Each row was made from one walk, in order. Every step used is in the known rows, and no mark comes twice. Write each row's walk.
Known rows:
X, A, V, S, B: [-37  37  21 -24  31 -27   7 -25  60  22 -24  -6 -33  13  14   6  19  29
  -4  30  10  41  29]
D, B, G: [ 60 -14   4   1   9  27  40 -13  12   6   9  14 -40 -23  -1   7   6  -1
   2 -30  39  18  13]
E, S, B: [ -2 -27  -1  -3  18 -22  35 -69  -5  16  21  46 -28 -25  11  14  16  22
  -7  17  31   4  15]
A, V, Y, B: [-40   0  16  -4   7 -17  11  59  29   0 -12   3 -16 -62  32  -9   9 -31
  17   6  47  25  13]
X, A, V: [-31  37  24 -16  40 -19  16 -24  56   2  -6   5 -20  11  10  -3  11  -1
  -5  20  27  -3  40]
U, B, A, X: [-10  13  21 -26  14 -11  20  -6  24  17  45 -55 -44 -19  -1   1   7  -6
  12 -22   5  23  19]
J, B, A, V, D: [-34  39   6 -35  -1  -6 -18  33  62   2   1 -21 -42 -54   6   6   2 -40
   5 -10   4  25   0]
X, D, B, G: [ 66 -64  -2   2  33  18  31  30   1   3   6  25 -27   7  -7  10  19  -8
  -8  -3  29  14 -10]
U, B: [  0   0  15   2  22 -20  23  -3  -2  -2  18 -25 -22 -44   5  10   5  22
   7 -22  40  -5  16]
U, B, A: [ -4   4  12 -25  18 -17  15 -14  33   6  19 -50 -46 -29   3   8   2   2
   6 -21  24   3  16]
S, B, A, V: [ -5   2  14 -30  17 -17  20 -28  71  17   1 -28 -39 -24  16   9  10  -7
   3  17   1  41  13]
Y, B, G: [ 28 -20  -3   1  20 -19  31  -8 -14  11   7  35 -36 -66  11  10 -14 -32
  25 -36  43  15  -3]
D, X, A: [-10  30   2 -16  29  21  39 -20   5   5  17  25 -18  15  -9 -29  22   1
   4  39  32 -32  47]
E, S, B, A: [ -5 -24  -3 -25  15 -18  29 -78  24  23  21  26 -46 -13  10  12  14   6
  -8  18  19  10  15]
D, X, S, B: [ -6 -26  -3  -8  27  15  41 -32 -31  19   8  25 -18   3   1 -10  21  33
   0  54  12   7  11]
B, G: [ 22 -23   2  12  18 -12  40  -6  15  12   2  46 -26 -29 -10 -17   1 -20
 -12 -37  57  27  30]
J, B, A, X, S: [-34  28   4 -30   2 -13  -4 -16  15  22  39 -15 -39 -24   6   5   3 -18
  12 -12   0  39   3]
V, D, B, A: [ 64   1 -12 -29  16  43  11  50  42  -4  24   2 -45 -40 -13  -6  26 -28
  -3 -15  27 -14   2]
V, S: [-11  -3  -7  -1  10 -26  15  34  -6  12  -6  37 -10 -28  -7 -20  19  38
 -15 -22  52  23  33]
X, S: [ -5 -37  -3   5  40 -22  24 -24 -25   9   6  41  -8  -6   4  -2   9  31
 -16   4  44  -2  13]
A, X: [  1  11  13   5  19  -7  39  20 -15  10  63  29   1 -23  -9 -26  19 -11
   5 -21  30  15  39]
U, B, G: [  9 -15  16   5  18 -18  30 -14  10  13   2 -17 -42 -36  -1   9  -3   5
   2 -35  38  31  13]
A, X, S, B, L: [  1 -20  11   6  37 -13  25 -18  -5  25  54  32 -22 -11  -7  -7  23  15
   0  16  -1  40  -8]

Which walk is each row?
[ 11  10  10 -37   2  18  12  11  50  10  -7 -30 -48  -3   7  10  12  12
  -2  -4   2  27  13] -> D, B, A, V, S
[-15   0  11 -29   7 -12  15  -5  82  20  -3 -32 -43 -32  24  -3  19 -18
   6  23  19  53  16] -> S, B, A, V, Y
[  9 -21   4 -28  28  -5  24  30  27  18  52   2 -26  15 -14 -22  20 -38
  -4  -4   6  21  21] -> B, A, X, D
[ 67  -2 -10  -8  19  41  17  59  14 -11  24  22 -26 -52 -11  -5  29 -13
  -1 -15  40 -21   1] -> V, D, B
[-37   2  18 -11  10 -31  12  23  33  19 -30   2 -18 -24  13   4  16  35
  -9  13   8  62  17] -> A, V, S, B
[ -8 -23  -5 -25  25  17  36 -39  -8  25   7   9 -33  13   0 -11  18  19
  -2  55   2  12  11] -> D, X, S, B, A
[ 39 -28  10  -2  29  18  34  45 -22   9  63  15  -8   9  -8  -5  30  -8
   6   0   6  19   6] -> A, X, D, B
[-43  35  21 -15  29 -13  10   6  71   7 -11  -1 -24   0  20 -18  22 -15
  -1  27  49  12  43] -> X, A, V, Y
[-18 -14  -5 -22   7  -7   9  31  11  25  31  -2 -41 -47  28 -20  16 -41
  28   0  46  35   3] -> V, Y, B, A, X, S
[ -6   4   1 -41  16   9  12  38  23   6   4  -4 -46 -51   9   0  -1 -51
  26  12  -4  -2  -8] -> Y, B, A, V, D, X
[-11   3  -5 -20  -1  -4  13  47  24  16  38  -5 -37 -63  24 -27  16 -56
  34 -13  54  27  14] -> V, Y, B, A, X
[ 33  -2   6 -31  14  30  26 -22  13  18  45 -20 -46  11   2   6  15   3
   7  -5  -3  19   8] -> D, B, A, X, S
[-10   1  13  -6  25  -1  12  72  38  -6  -8  25 -10 -43  -4 -13  17 -23
 -15   0  26   7  18] -> A, V, D
[-16  36  17 -20  43  -4   7  14  64   2  -6  11 -26  -2   1  -8  21 -19
  -9  21  24  -4  28] -> X, A, V, D
[ 25 -47   3 -24  23  21  10  62  47   2   1 -17 -33  11   9   1  30 -23
  -4  24  19  17  -5] -> X, D, B, A, V, Y
[ 55 -49  -6 -21  34  19  19  30  20  -2  19  -3 -30  13  -3   9  23 -10
  -5   9  17  -8  -7] -> X, D, B, A
[ 15  -1  -7 -28  20 -18  16  -9  10   5  23   2 -40 -59  16   9 -10 -35
  29 -22  29 -13   0] -> Y, B, A
[-39   4  12 -29   5 -10  10  37  82   8  -7 -17 -35 -20  13 -27  14 -40
  -7   4  38  28  36] -> B, A, V, Y
[ -2  -2  -7 -27   6 -25  10  -3  36  31  -6  -3 -40 -23   3  -4  21  32
  -6  -3  21  56  17] -> V, S, B, A
[-11   3   8 -32  19 -21  11   4  26   4   5 -10 -40 -52  22  14 -13 -37
  26  -9  10   4  -2] -> Y, B, A, V
[-20 -13  12 -16  27  18  19  44  19  11 -17  15 -21 -18   0  -8  25  -2
 -10  50  -8  26   1] -> A, V, D, X, S, B
[ 18  21  -9 -19  32  39  23  45  18   1  17  37 -24 -16 -22 -35  34 -25
  -4  29  33 -31  26] -> V, D, X, A
[-35  31  17 -12  36 -17  -2  12  78   1  -7   9 -39 -25  18 -10  16 -29
  13  29  37   1   8] -> X, A, V, Y, B, L
[  3 -35  -3 -21  36 -21  18 -61  18  28   5   1 -39  -1  14  12  11  25
  -7  23  13  31  -3] -> X, S, B, A
[ -7   7   0 -29   3 -21  15   3  28  39  15  -7 -39 -15   0 -10  25  26
  -1  -4   6  73  20] -> V, S, B, A, X
[ 63 -57  -6   8  46  17  15  51  17 -18  24  36 -21  -8 -18   6  30   0
  -9  13  26 -27 -28] -> X, D, B, L
[  1 -20  -3 -29  14 -21  11  23  23  40  13  -4 -36   2  -4  -7  30  22
  -5   9  -2  75   6] -> V, S, B, A, X, D
[-28 -21   6 -28  24  14  33 -29   5  25  -7   0 -33  18   5  -7  16  18
  -4  64 -14  26  11] -> D, X, S, B, A, V
[ 52  -8  -6 -31  21  45  11  41  21  13  39   1 -47 -17 -12  -6  28 -21
  -3  -4   4  11  -7] -> V, D, B, A, X, S
[ 16   4  15 -12  19  24  14  67  38  -9  -6   6 -22 -38   0   2  20 -14
  -7   3  14   6   6] -> A, V, D, B
[-27 -13  11 -13  28  19  18  62  11   4 -16  29 -14 -14  -8 -19  21  -9
 -17  38   4   8  10] -> A, V, D, X, S
